What can hang from each mark:
X: D K
K: V
V: E K S
C: E S
S: C X
D: X
B: V
E: V X

Every row comes from one small tree of marks. The marks that hang from a mark follow it in brackets, in alphabetical order. Every link used is in the known rows. Which tree was each row made from?
Known rows:
C(E S(X(D K))): [-41.6 -11.9  14.1  -6.8  -3.5  -9.8  11.3 -27.5   8.7  -2.5 -21.9  47.9
   1.3  -2.3   2.4  10.2 -19.7   8.4  23.0  -8.8   8.4]
E(V X(D K)): [-12.8   3.0  23.1 -48.4  -3.9   6.8  15.2  -8.7 -10.4 -18.7 -19.5  31.1
  28.5  10.0 -32.0   0.0  -4.9  13.4  13.7  -7.1  42.2]
D(X(K(V))): [-13.7  -0.5 -15.5   4.9  28.9  14.3  -0.1 -33.9 -14.8 -14.6 -18.7  16.3
  -3.8  20.3   7.4  -5.0   8.1   7.5 -29.3  -0.2  37.2]
B(V(K S(X))): [-29.2  21.2   9.8 -27.7   0.8   8.9 -10.3 -15.8  16.6  58.0  19.7  30.9
   2.1 -15.2  26.1  27.4  15.2   3.4   2.9 -16.8 -10.3]
S(C(E(V)) X(D)): [-15.6   4.5   0.1 -21.5   7.6 -21.2   7.9   7.0  -9.1   8.6 -25.3  15.5
  26.1  -0.5  -8.7   2.8  19.9   8.5  52.6  -0.8  25.5]
X(D K(V(E))): [ 18.0  -2.1 -19.7  -8.8  13.7  15.6  15.5  -6.8   0.9  19.3  -3.5  11.2
  -6.3  -5.1   3.3  24.2   0.6 -16.5 -22.6 -30.2  28.7]
X(D K(V(E S))): [ 17.2  10.9 -12.1  -2.6   4.4  10.9  22.0  19.5  14.6   6.1   6.2  20.6
 -26.2  -7.0  10.4  11.4  -1.9 -12.7 -33.9 -59.3  14.2]
E(V): [  4.3 -10.0  -9.9 -20.7  18.1 -22.5  -5.7   1.3  -4.9  -5.3 -33.5  -2.7
  25.1   0.0 -18.8   0.9   4.9  10.4  16.8   9.3  22.6]
X(D K): [-10.3  -4.7   2.1 -30.2   3.4   7.9   9.3 -12.3 -10.6  -3.3 -10.1  20.1
   1.3  -1.7  -9.6  22.7 -27.7   3.5 -10.0  -5.0  38.8]
K(V): [  8.8  -4.8   0.2  -1.5  11.4   6.5  -2.6 -17.2   0.7  -4.3 -30.1   8.6
  -0.6 -12.3  -3.9   0.8   5.2   0.0  -8.6  -1.1  18.0]
C(S(X)): [-31.9   1.8  -2.0   2.1 -11.0  -7.4   3.2 -33.7  26.0 -10.9 -31.1  18.5
  -4.4   8.0  -5.5  10.0 -14.9   2.9  24.4   6.1 -12.1]
X(D K(V)): [ 12.9  -7.6   7.9 -12.4  13.1  21.7  11.6 -20.2 -14.7 -12.4 -16.2  21.3
  -4.1   3.9  -7.9  18.5  -8.3  -1.6 -21.0 -18.8  41.6]
E(V(S(X(D)))): [ -6.2   8.8  15.8 -33.7   1.6  -5.9   0.7  23.9   4.8 -18.2 -23.9  15.7
  20.0  28.0  -9.6  23.3   1.3   4.3   2.4 -40.8  15.1]
V(E(X) K): [-49.0  16.8   4.1 -40.3 -30.9   8.8  -5.2 -19.8  53.4  67.8  -1.9  27.5
  10.7 -38.3   5.2   9.8  12.7 -18.2   6.2  -1.1  -3.9]
D(X(K(V(E S)))): [ -8.6  18.0 -35.9  15.2  19.6   3.7   9.4   5.4  14.1   4.2   3.6  14.0
 -25.6   9.3  25.4 -12.5  14.2  -3.3 -41.0 -41.4   9.0]
B(V(K)): [-16.4  -6.0   7.3 -26.1  11.2   4.6 -17.5 -24.2   5.7  67.8  14.1  17.1
   4.1 -33.5  12.7  29.5  16.1   2.1   6.5  16.7  17.6]
S(C X): [-22.6  31.8 -27.0 -10.2  -7.3  -1.7  15.3 -26.3   5.0   6.5 -16.6   3.6
  -1.2  -1.5  -2.4  -1.3  -4.0   3.4  36.7  14.6   1.9]
D(X(K)): [-36.0   2.7 -21.8 -12.5  19.0   1.8  -3.2 -25.8 -10.3  -5.1 -12.7  15.0
   0.5  15.1   5.8  -0.9 -11.4  12.6 -17.3  13.1  34.0]
B(V(E(X) S)): [-11.6  31.0   0.3 -25.1 -11.4  -0.1   8.4  24.8  19.8  40.7  24.8  27.3
 -13.8 -46.1  11.6 -16.6   9.7   8.1   7.8 -20.7  -9.4]
D(X(K(V(S)))): [-14.5  13.3  -8.9  11.5  18.4   9.2   6.1  -7.6  -1.9 -27.7  -9.4  25.2
 -23.4  18.1  14.6 -18.1   6.2  11.9 -39.8 -29.1  22.1]
S(X(K)): [-26.1  17.2 -25.2 -26.5   9.8   4.0  10.0 -44.1 -10.2   4.5 -18.1  18.1
  20.9   8.8   2.1   8.7 -22.5   9.2   6.3   7.0   5.8]
X(D K(V(S(C)))): [ 16.6  24.3  -1.7  10.1  -6.3  14.2  37.5   8.3   0.9 -25.4   6.6  23.1
 -45.8  -1.8  -4.5 -12.4  -2.3   3.4  -5.3 -40.5  25.8]
K(V(E)): [ 14.2   0.9 -26.9   3.2  12.4   0.2   0.5  -4.6  16.6  26.7 -17.1  -2.2
  -4.1 -21.4   7.5   6.9  13.8 -15.6 -10.0 -12.8   6.0]
S(C X(K(V))): [  0.9  34.3 -36.4   6.5   9.8  15.0  31.6 -49.9 -13.3  -7.0 -12.8  11.8
  -5.8  10.7   0.4 -11.6   5.4   4.5  22.1   0.5   6.9]

Write each row's tree:
[ -9.4  35.9 -14.8 -25.4  -3.7   2.2  22.6   7.5   6.7  36.7  35.3  34.0
 -14.1 -39.8  13.1 -23.3  -0.5  14.9   4.9 -22.4  -7.4]
B(V(E(X(K)) S))
[-33.9 -15.4  32.8  -7.6 -12.1 -35.7   1.7  -4.5  25.2 -13.8 -40.1  42.0
  15.2 -28.1 -22.3 -41.5  12.1  22.6  52.9  11.4   2.1]
C(E(V X) S)
[ -4.6  22.1   3.0  -3.2   0.9  10.4   4.5  -9.0  12.5 -14.4 -25.5  21.9
  -2.9   5.6   9.0  -1.6   4.6   2.1 -12.8 -35.5  -8.9]
K(V(S(X)))
[-52.8  -8.0  36.9  -4.8 -28.8 -20.3   2.8 -13.9  34.8  -4.2 -31.3  51.5
  -6.5 -46.2 -10.4 -37.9  -6.6  17.5  38.5  14.1  -6.3]
C(E(X) S)
[-27.1   0.2  54.2 -40.6 -15.9 -17.7   0.6  42.4  13.6 -13.3 -24.8  49.4
  18.4 -26.3 -15.3 -24.5   9.1  18.2  16.0 -33.1  21.5]
C(E(V(S) X(D)))
[-23.3  22.6   4.7 -31.8  -7.7  12.0  16.3  -3.4   1.5 -13.1  -5.4  32.9
  -0.8  15.9   3.9  19.5 -28.2   5.7 -14.5 -39.2  11.7]
V(S(X(D K)))
[-20.2  23.8  -4.0 -21.5 -13.6  11.7  15.1 -12.2   2.4   2.7 -12.5   9.3
  -4.0   9.4  -6.9  23.3  -6.0  -3.8  26.5  -1.5  21.9]
S(C X(D))
[-10.5  15.9   9.6 -19.1  -2.8  21.9  18.3 -41.2  -3.7 -14.4 -20.9  36.4
   5.8 -12.8 -12.4 -25.6  -2.5  10.3  -2.6  -1.4  18.6]
E(X(K(V)))
[-30.1  28.0  -2.6  -4.3 -27.2  -7.0  11.3   2.2  43.0  29.6   8.6  18.9
 -34.3 -28.0   6.0  -7.3   7.5  -3.0  14.6 -11.9  -4.2]
V(K S(C))
[-17.6  27.6 -22.2 -27.7  -6.3   6.1  19.8   9.0  17.1  18.4   7.9  23.3
  -4.7   7.8  15.1  25.9 -19.4  -9.5 -15.9 -50.5  -1.7]
V(E S(X(D K)))
[-31.4  36.7  17.2 -23.5 -34.5  -8.1  16.2   5.7  43.8  13.8  -0.1  29.8
  -6.7 -17.2 -15.7 -29.8  28.6   7.5  38.0 -13.8  -1.0]
E(V(K S(C)) X)
[-16.2  55.0 -62.6   0.1  -8.3 -10.1  38.9  -2.9  20.6  21.3  16.9   9.0
 -23.4  -5.5  16.3 -16.1  -7.0  -0.9  21.1 -26.4 -23.7]
V(E S(C X(K)))
[-19.0  28.3 -20.0 -21.4  -5.5  13.8  29.7 -28.1 -10.8  -2.0  -2.7  16.7
  -4.4  15.8  -6.2  16.3 -16.2   2.8  23.7  -2.8  24.6]
S(C X(D K))
[  2.4  33.3   8.9   2.2 -13.6  19.9  23.9   6.5  12.0 -19.2  -9.1  20.5
 -28.9  12.1   1.6   6.0  10.8  -5.2   4.5 -43.6  10.3]
K(V(S(C X(D))))
[-16.6  18.6 -37.1 -10.5  23.0 -31.5  21.7 -23.3 -20.4   8.5 -18.8  16.6
  29.7  -3.7  -3.3 -29.1  12.6  22.9  60.0  13.5   8.7]
S(C(E(V)) X(K))
[-21.1  49.8 -35.0  -4.6  -8.9  -4.0  35.6 -15.7   5.0 -10.8   3.3  19.8
 -21.0   4.2   5.7 -22.4 -16.9  15.2  23.0 -15.4 -10.9]
V(S(C X(K)))
[  3.8  11.6 -23.9 -16.7  14.4  24.3  16.7 -24.4  -0.6  21.6  -8.1  15.0
  10.1  15.8  10.2  36.4   2.5 -18.9 -15.9 -34.7  16.4]
S(X(D K(V(E))))
[ -6.8  16.5  -2.7 -14.7 -10.7  13.8   7.0 -11.5  26.2  20.5 -18.2  18.6
   3.3 -28.1  -2.3 -11.7  16.7 -10.9  -0.7 -12.1   2.6]
K(V(E(X)))
[-35.9   4.3  27.1 -45.8 -15.7  -0.6  -9.5 -22.6  28.7  27.4 -22.6  27.7
  35.5 -11.4 -18.5   1.1  23.1   2.0  21.9   8.2  15.2]
E(V(K) X)
[ 19.6  38.6 -51.7  25.2   1.7  -4.9  41.1   7.0  18.0   9.7  14.8   6.7
 -45.4 -20.8  11.3 -30.6  10.0  -3.5   4.1 -35.1  -7.9]
X(K(V(E S(C))))
[ 15.1   5.9 -42.3   2.3  20.2   2.0  14.5 -21.2   3.1  22.8  -7.2   4.9
  -3.9 -15.4   8.2  -0.2   3.6  -9.5 -12.9 -14.0   8.6]
X(K(V(E)))
[  9.0  14.9 -24.8  -7.9  11.6 -14.8   1.9  31.5  10.7  47.0  25.8   6.9
 -21.0 -39.8  21.1   3.1   6.9   3.4  -1.4 -22.0  -6.8]
B(V(E S))
[-10.7  23.2 -23.3 -31.2   6.3   6.8  16.0 -19.1  -6.4  49.3  25.5  25.8
   5.0 -36.9   6.5  -9.6   2.2  10.8  15.7   8.1   8.0]
B(V(E(X(K))))
[-38.8  19.4  19.3 -29.3 -23.3   2.0  29.1  -9.4  -1.9   3.8  -3.0  50.4
  -5.9 -38.8 -10.9 -32.1  -8.1  16.6  37.8   6.3  31.8]
S(C(E(X(D K))))
[  1.5  21.0 -46.1  -5.0  20.5  11.5  15.4 -38.8   1.4  25.5 -11.3   8.3
  13.2   4.9  15.2  11.8   5.8 -10.8  -6.1 -18.6  -4.5]
S(X(K(V(E))))
[-43.8  -4.0  -7.4   3.5   2.8 -22.5  11.2 -41.3   9.9   0.2 -25.3  41.5
   4.6 -12.2   7.0 -15.0 -17.7  16.7  32.5   7.4 -12.7]
C(E S(X(K)))
[-21.1  37.1 -43.0 -10.6   0.9   1.2  28.9 -42.5  -9.1   2.2  -6.5  10.8
  -1.4   6.0  -1.7  -8.4 -13.8  10.2  33.1  14.0   4.5]
S(C X(K))
[-18.4  13.3 -23.0  -9.5  15.2 -34.1   7.2  -6.6  -7.4  12.4 -29.1   9.0
  29.6 -10.6  -3.8 -22.3  22.7  16.0  62.0  14.9   5.9]
S(C(E(V)) X)
[-22.9  19.6  -6.3   5.1 -12.0 -31.3  14.1  27.0  17.9   6.2  -6.0  25.2
 -28.7 -51.7   8.3 -44.2  -1.9  16.8  30.2  -6.5  -4.0]
V(S(C(E)))
[-30.5  10.5  27.3 -46.9 -19.1  21.7  15.5 -19.8  -0.4  -8.9 -11.7  41.8
   7.0  -8.9 -19.0   2.7 -24.6   8.3  -1.8  -4.1  34.9]
E(X(D K))
